Each row comes from the steps of one path. Every step used is in the known rows, and no mark comes twice. Write the path behind each row, first mark first.
Known rows:
geve > dafeke: 5	1	13	-11	15	-21	17	-10	0	4	-7	-3	-7	20	-4	-13	11	-1	2	-3	15	-5
dunite > pofu > nuko > kivel: -7	8	0	25	-4	-14	1	-40	-14	-12	3	-18	-27	-13	32	-3	-17	-42	-22	18	-9	63
vilat > dunite > pofu > nuko: 9	3	2	18	-29	3	10	-10	5	-20	-13	-26	-29	5	16	-4	-45	-30	-38	-4	-18	54
dafeke > geve: 30	4	-2	-2	-13	13	13	10	12	-7	-8	7	3	-2	-1	-13	-1	-2	4	8	-1	-18
peruba > pofu > nuko > vilat: 11	19	-18	1	7	-21	-12	-11	-4	19	-10	8	9	-10	55	19	11	-23	16	-6	-3	61
vilat > dunite > kivel > peruba > pofu > nuko > dafeke > geve: 24	-11	-28	28	-35	8	13	-4	18	-22	-13	9	-30	-30	53	-14	-14	-64	5	0	-18	68
geve > dafeke > dunite > kivel > peruba > pofu > nuko > vilat: 12	12	-32	5	-21	-26	-2	-32	3	-10	-4	4	-20	-3	48	15	-10	-47	12	7	-9	89
pofu > nuko > dafeke > dunite > kivel: 18	1	-17	39	-37	-4	23	-14	6	-30	9	-16	-43	1	42	12	-31	-33	-30	2	-14	33
dunite > kivel > peruba > pofu > nuko > dafeke: -10	-1	-37	32	0	-11	-7	-27	15	6	6	33	-32	-14	51	8	-13	-60	3	2	-7	81
gefodim > dafeke: 12	1	13	7	-3	-3	13	7	4	9	6	-5	18	20	-15	10	18	-7	-4	-4	22	-14
peruba > pofu: -8	-11	-9	1	9	-3	-15	-1	14	21	-3	10	-1	4	8	-2	9	-11	17	-7	-20	31
dafeke > dunite > kivel > peruba > pofu: -13	-18	-33	17	-33	11	-23	-14	17	-13	12	15	-30	-9	9	2	-16	-37	10	11	-40	66
dunite > pofu > nuko: 5	11	-8	18	-8	-6	2	-23	17	1	1	2	-28	18	15	4	-43	-29	-31	3	-8	46
vilat > dunite > kivel > peruba > pofu > nuko > dafeke: -6	-13	-27	31	-21	-5	-2	-10	3	-15	-9	5	-35	-27	52	-2	-10	-61	0	-8	-15	87
vilat > dafeke > dunite: 18	3	5	2	-32	22	22	22	-8	-17	8	-36	-14	9	7	0	-20	-2	-6	-26	-9	-8
nuko > pofu: -6	4	5	12	-3	1	5	-8	-11	5	-4	-26	-1	-18	-1	-24	22	-14	-3	-2	-13	8
dunite > pofu > nuko > kivel > peruba: -21	13	-13	12	-6	-5	-12	-42	-7	-17	6	-5	-18	-21	34	0	-16	-59	-9	22	-1	75
dunite > kivel > peruba > pofu > nuko: -11	-2	-36	23	4	-5	-23	-22	19	-2	6	36	-34	-10	20	19	-32	-56	3	20	-4	94
dafeke > dunite > kivel > peruba > pofu > nuko: -3	-4	-42	19	-22	9	-20	-18	31	-17	7	13	-40	-1	26	22	-40	-52	-5	19	-23	96
pofu > nuko: 11	13	-8	-2	9	-2	1	-4	11	-6	-5	-3	-9	6	19	21	-21	-15	-18	9	18	28

Write each row's path:
-18	16	-16	-4	7	-6	-13	-25	-14	-24	-1	-7	0	-31	37	17	6	-42	2	29	28	62 -> pofu > nuko > kivel > peruba
1	10	-9	15	-43	4	2	-28	8	-28	11	-32	-8	7	26	16	-5	-59	-17	19	4	63 -> gefodim > dafeke > dunite > pofu > nuko > kivel > peruba
-5	0	8	24	-27	-1	7	-27	-23	-28	-10	-42	-27	-23	32	-12	-15	-42	-29	10	-18	73 -> vilat > dunite > pofu > nuko > kivel
8	16	-21	19	-39	-9	-1	-12	-29	-32	-9	-8	-12	-42	43	16	-19	-45	-10	10	7	74 -> pofu > nuko > vilat > dunite > kivel > peruba
41	13	-10	7	-7	2	31	2	18	-9	-9	-1	-4	-3	48	-6	-2	-22	-6	-1	12	-8 -> pofu > nuko > dafeke > geve
-11	8	-33	-13	16	-2	-24	-9	30	5	-3	19	-6	1	33	18	-10	-39	16	5	2	74 -> kivel > peruba > pofu > nuko
-33	-7	-14	-3	8	-5	-28	-23	-11	2	3	5	5	-36	26	-8	39	-36	36	11	-11	61 -> nuko > kivel > peruba > pofu
-5	13	-11	14	-38	15	10	-22	-13	-36	12	-42	-33	-15	43	-3	-31	-55	-16	-3	-9	71 -> vilat > dafeke > dunite > pofu > nuko > kivel > peruba
-7	-11	-27	22	-19	4	-14	-9	7	-18	-9	6	-36	-22	21	11	-32	-57	-6	12	-13	108 -> vilat > dunite > kivel > peruba > pofu > nuko
11	7	3	27	-36	11	23	-20	-22	-30	9	-54	-36	-4	39	-2	-38	-40	-25	-6	-13	56 -> vilat > dafeke > dunite > pofu > nuko > kivel
-2	21	-36	-12	7	-17	-25	-15	5	13	-9	18	18	-20	60	20	13	-40	29	-1	3	76 -> kivel > peruba > pofu > nuko > vilat
38	5	-1	22	-47	7	38	-3	14	-20	-17	-23	-27	-4	46	-29	-27	-40	-26	-14	-23	19 -> vilat > dunite > pofu > nuko > dafeke > geve
23	-1	-40	29	-12	-2	7	-20	28	0	-1	37	-30	-20	49	-4	-10	-65	12	8	-10	60 -> dunite > kivel > peruba > pofu > nuko > dafeke > geve
15	-11	-27	41	-28	-4	7	-16	15	-8	8	-4	-44	2	48	8	-20	-41	-13	-3	-33	65 -> peruba > pofu > nuko > dafeke > dunite > kivel
16	23	-32	-12	-26	4	-4	6	-3	-3	-2	-21	3	-12	68	17	-6	-37	24	-26	-4	66 -> kivel > peruba > pofu > nuko > vilat > dafeke > dunite
3	-4	-18	22	-45	24	12	5	-11	-31	19	-12	-36	-11	3	4	-40	-32	-4	-12	-11	30 -> vilat > dafeke > dunite > kivel > peruba
-10	-4	-22	21	-39	-11	-18	-9	-29	-4	-10	3	-5	-47	29	-7	12	-40	25	-8	-33	77 -> nuko > vilat > dunite > kivel > peruba > pofu
12	7	-16	13	-34	11	5	-15	25	-21	4	-19	-31	23	18	9	-53	-25	-34	2	-27	42 -> dafeke > dunite > pofu > nuko
20	19	-2	-1	-23	-12	9	4	-26	-21	-23	-35	8	-25	47	9	2	-12	-8	-7	9	42 -> pofu > nuko > vilat > dunite
-6	15	-12	-2	-22	-13	8	-47	5	-35	-1	-27	-30	8	32	-9	-16	-51	-15	16	-2	73 -> geve > dafeke > dunite > pofu > nuko > kivel > peruba
37	20	-31	26	-20	2	12	-4	-11	0	-1	20	-11	-34	54	3	-21	-62	26	-6	1	70 -> dunite > kivel > peruba > pofu > nuko > vilat > dafeke > geve
7	13	-29	25	-7	-11	-2	-15	-25	9	6	12	-16	-32	54	18	-17	-59	15	-14	1	94 -> dunite > kivel > peruba > pofu > nuko > vilat > dafeke
